Each row comes from the steps of one walk. Every step used is in the known rows, and no mark comes twice. Write the walk behind each row, first mark first.
Known rows:
nariki -> gezodoz -> geseg: [-4.69 -2.65 -0.80  0.70  1.22 -1.58  0.16  1.73 -0.66  0.29 -2.25 -1.44
 -0.15 -1.18  0.54  1.11 -0.65  1.42  0.94 -1.16  0.17  0.77]
tizes -> mami -> geseg -> didof -> guvek: [ 3.79  0.16  1.45  1.09 -0.73 -1.06 -0.29 -1.91 -0.17  0.07  0.39  0.34
 -0.34  0.86 -2.19 -0.73 -0.35 -0.63  2.39  1.36 -2.63 -1.75]
nariki -> gezodoz -> geseg -> didof -> guvek -> mami -> tizes: [ 1.13  0.91  1.46  0.41  1.16 -1.98  1.20 -0.54  0.30  0.79 -2.20  0.33
  0.15  0.50 -1.03 -0.54  1.28 -0.31 -5.33  0.77 -1.04 -0.07]
didof -> guvek -> mami -> geseg: [ 1.62 -1.12  0.91 -0.38  0.13  2.14  1.39 -0.28  0.06 -1.64 -0.43  0.88
  0.35 -0.30 -1.58 -0.48 -0.96  0.05 -1.83  0.44 -2.16 -1.23]
tizes -> mami -> geseg -> didof: [ 1.97 -0.16  0.89  0.97 -0.82 -1.28 -0.73 -2.12 -0.44  1.27  3.03 -0.34
 -0.22  0.27 -1.27  0.00 -0.54 -0.11  1.28  0.95 -1.44 -0.71]
geseg -> didof -> guvek -> mami: [ 2.08  0.46  1.01 -1.73  0.81  0.56  1.38  0.16  0.06 -2.06 -0.45 -0.18
  0.69 -0.05  0.21 -1.07  0.17 -0.77 -0.12  0.79 -1.91 -0.30]
tizes -> mami -> geseg -> gezodoz -> nariki: [ 1.17 -0.23 -0.41  1.78 -1.73  1.61 -0.67 -2.48  0.37  1.21  0.35  0.07
 -0.37  0.23  0.63  0.75 -1.69 -0.40  7.56  0.24  0.81 -0.38]
tizes -> mami: [-0.83 -1.90 -0.05  0.11  1.21 -0.07 -0.12  0.16 -0.71  0.13 -0.22 -0.12
  0.56 -1.15 -0.01  0.37 -2.69 -0.14  3.33  0.10 -1.97  0.49]
geseg -> didof: [-0.71 -0.21 -0.55 -0.93  0.31 -0.91 -0.81  0.83 -0.29 -0.70  1.70 -1.98
 -0.30 -0.84  1.46 -0.23  0.38 -0.10  1.43 -0.12 -0.82  0.73]
gezodoz -> geseg -> didof: [-3.00 -0.61  0.32 -0.42 -0.13 -1.72 -0.54  0.75 -0.47 -0.24  0.51 -1.83
 -0.09 -0.59  1.73 -0.19 -0.29  0.31  3.17 -0.09 -0.65  1.42]
guvek -> nariki -> gezodoz -> geseg -> didof: [-2.24  0.87  0.00 -0.13  0.97 -1.36 -1.35  1.37 -0.41  0.83  0.20 -0.23
  1.73 -0.06  1.23  0.34  1.58  0.12 -0.79 -0.99  0.92  1.03]
guvek -> didof: [-1.77 -0.63 -0.84 -0.75  1.74  1.36 -0.56  1.88 -0.71 -0.58  1.54 -0.12
 -1.38 -1.46  1.04 -0.18 -1.45  0.51 -0.49 -1.08 -0.66  0.51]
mami -> geseg -> didof -> guvek -> nariki -> gezodoz: [ 3.02  1.57  0.16  0.48  0.22  0.10 -1.48  0.37  0.15  0.12  0.53  0.45
  0.86  0.88 -1.59 -0.25  2.88 -0.23 -2.67 -0.44 -0.29 -1.65]
nariki -> gezodoz -> geseg -> didof -> guvek: [-1.10 -0.75  0.29  0.59  0.71 -2.69  0.31  0.99 -0.31 -0.57 -3.22 -1.51
 -0.30  0.10  0.00 -0.06  1.18  0.60  1.78 -0.12 -0.68 -0.43]
gezodoz -> nariki -> guvek -> mami -> geseg: [-1.81 -0.18 -0.18  0.68 -1.52  0.98  1.44 -0.44  0.39  1.42  1.20  0.75
 -0.41  0.43 -1.35  0.40 -0.34  0.31 -3.59  0.07  1.56 -0.83]
gezodoz -> nariki -> guvek -> mami: [-2.91 -0.17 -0.60 -0.54 -0.10  0.84  1.69  0.97  0.20  0.55 -0.36  0.38
  0.09 -0.10  0.05  0.30 -0.84 -0.07 -1.74 -0.19  1.40  0.12]
didof -> guvek -> mami: [ 0.47 -1.20  0.56 -1.52  1.51  1.83  1.71  1.01 -0.11 -2.39 -1.95  0.46
  0.91 -0.92 -0.05 -0.60 -1.53 -0.50  0.26  0.17 -2.28 -0.20]
tizes -> mami -> geseg -> gezodoz -> nariki -> guvek -> didof: [ 2.25  1.07 -0.41  1.79 -1.03  0.24 -0.97 -2.14  0.04  2.29  1.18  2.07
 -1.71  1.13 -1.14  0.47 -1.29  0.18  1.06  0.29  2.18 -0.26]
geseg -> didof -> guvek -> mami -> tizes: [ 3.16  1.74  1.22 -1.02  0.88  0.05  0.59 -0.71  0.53 -0.33 -0.02  0.38
 -0.02  0.17 -0.39 -1.36  0.75 -1.46 -4.50  1.17 -2.38 -0.01]
guvek -> nariki -> gezodoz -> geseg: [-3.79 -0.83 -0.49  0.15  1.71 -0.02 -1.01  2.25 -0.56  0.43 -1.32  0.34
  1.82 -0.82  0.86  0.81 -0.15  0.49 -0.10 -1.60  0.64  1.05]

Write each row's walk:
[-0.21  1.48  0.26  0.55 -2.13 -0.34  1.05 -1.26  0.47  1.78  2.81  0.06
 -0.68  1.25 -1.12 -0.03  1.30 -0.07 -3.82  0.66  1.83 -0.99]	gezodoz -> nariki -> guvek -> mami -> geseg -> didof
[ 0.22 -0.16 -0.74 -0.40  2.24  1.10 -0.68  2.52 -0.17 -1.14 -2.65  0.68
  1.80 -0.51 -0.30  0.14  0.61 -0.33 -0.60 -1.33 -0.75 -0.49]	didof -> guvek -> nariki -> gezodoz
[-0.10 -0.28  1.28 -0.37  1.00 -1.51  1.87  0.22 -0.14 -0.86 -2.76 -0.17
  0.69  0.36 -0.49 -0.26  0.90  0.28 -0.90  0.35 -0.58 -0.46]	nariki -> gezodoz -> geseg -> didof -> guvek -> mami
[ 0.42  1.05 -1.44  1.04 -1.29  0.77 -1.22 -0.56  0.35  1.30  1.59  0.70
 -2.50  0.65  0.12  0.41  0.15  0.67 -0.60 -0.55  2.93  0.14]	mami -> geseg -> gezodoz -> nariki -> guvek -> didof
[ 2.00  0.44  0.07  0.32 -1.53  3.55  1.10 -1.60  1.01 -1.29 -1.49  0.59
 -0.04  0.41  0.36 -0.23 -0.38 -0.76  4.30  0.32  0.50 -0.90]	didof -> guvek -> mami -> geseg -> gezodoz -> nariki
[-0.54  0.97 -1.87 -0.14  0.03  0.54 -1.00  0.74  0.17  0.35 -0.07  0.34
 -1.90  0.04  1.77  0.30 -0.45  0.23  1.12 -0.92  2.83  1.08]	geseg -> gezodoz -> nariki -> guvek -> didof
[-0.48  0.12  1.85 -1.12  0.33 -0.24  1.39 -0.07 -0.08 -1.70 -1.65  0.13
  0.91  0.17  0.55 -1.11 -0.37 -0.38  1.43  0.71 -1.75  0.38]	gezodoz -> geseg -> didof -> guvek -> mami
[-0.66  1.35  1.20 -0.88  0.32  0.16 -1.30  1.33 -0.07 -1.22 -1.03  0.61
  1.89  0.31  1.27 -1.14  0.33 -0.96  2.98 -0.12 -1.43  0.79]	gezodoz -> geseg -> didof -> guvek -> nariki
[ 1.93  1.46 -0.23 -0.70  1.55 -0.17 -0.97  1.65 -0.03 -0.78 -1.26  0.13
  1.55  0.37  0.01 -0.36  2.18 -0.71 -1.27 -0.66 -0.40 -0.66]	geseg -> didof -> guvek -> nariki -> gezodoz
[-0.81 -0.26 -1.41  0.91 -2.04  2.12 -1.02 -0.85  0.63  0.09  0.66 -1.21
 -0.94 -0.34  1.78  0.65 -0.19  0.09  6.02 -0.59  1.71 -0.02]	mami -> geseg -> gezodoz -> nariki
[ 1.74 -0.29 -0.78  1.86 -1.81 -0.67 -0.82 -2.34  0.33  1.88 -0.16  0.94
 -0.61  0.91 -0.78  0.94 -1.06 -0.03  3.23  0.68  1.55 -0.13]	tizes -> mami -> geseg -> gezodoz -> nariki -> guvek
[ 2.93 -1.08 -0.23 -0.95 -0.19 -0.23 -0.20 -1.49  0.13 -0.54  0.74  1.12
  0.54 -0.13 -0.85  0.73 -0.19  0.71 -4.49  0.60  0.88  1.11]	nariki -> guvek -> mami -> geseg -> gezodoz
[-3.80 -0.68 -1.57  0.37 -0.43 -0.40  0.18  1.80  0.07  0.90 -0.67 -0.92
 -1.01 -0.38  0.49  0.49 -0.51  0.19  1.21 -0.58  1.42  0.46]	gezodoz -> nariki -> guvek
[ 2.06  0.09  0.48  0.33 -1.05 -0.44 -0.73 -0.41  0.09 -0.92  0.77 -0.90
 -0.92  0.24 -1.15 -0.80  1.22 -0.10  0.80  0.53 -1.85 -1.37]	mami -> geseg -> didof -> guvek
[-0.23  0.12 -1.11 -1.06 -0.33  0.93  0.82 -0.17  0.55 -0.25 -1.23  0.31
  0.46 -0.01  1.72  0.64 -0.59 -0.30  0.69  0.05  2.42  1.44]	geseg -> gezodoz -> nariki -> guvek -> mami
[-1.07 -0.60 -1.01 -0.65  1.75 -0.90 -0.73  1.95 -0.76  0.08  1.12  0.72
 -1.55 -0.81 -0.47  0.02 -0.86  0.83 -4.65 -0.64  0.13  0.90]	nariki -> guvek -> didof
[-3.05 -1.00 -0.29  0.48  0.56 -2.99 -0.22  0.85 -0.48  0.57 -0.70 -1.93
 -0.29 -0.41  0.86  0.58  1.08  1.01  0.82 -0.57  0.65  0.82]	nariki -> gezodoz -> geseg -> didof
[ 0.18  0.32 -0.43  0.11 -1.52  3.28  0.52 -1.69  0.78 -0.14  1.13 -0.01
  0.15 -0.08  1.42  0.48 -0.64 -0.29  3.02 -0.04  1.73 -0.04]	guvek -> mami -> geseg -> gezodoz -> nariki
[ 1.77  0.35  0.66 -0.63 -0.78 -1.71  0.39 -1.17 -0.06  0.62  3.12  0.42
  0.05  0.58 -1.96 -0.06  1.01  0.57 -7.39  1.00  0.30 -0.04]	nariki -> guvek -> mami -> geseg -> didof
[ 1.16  0.34  0.88 -0.57 -0.80  0.53  0.50 -1.25  0.02 -0.05  3.67 -0.26
  0.21 -0.07 -0.41 -0.30  0.54  0.07 -3.25  0.50 -0.61 -0.34]	guvek -> mami -> geseg -> didof
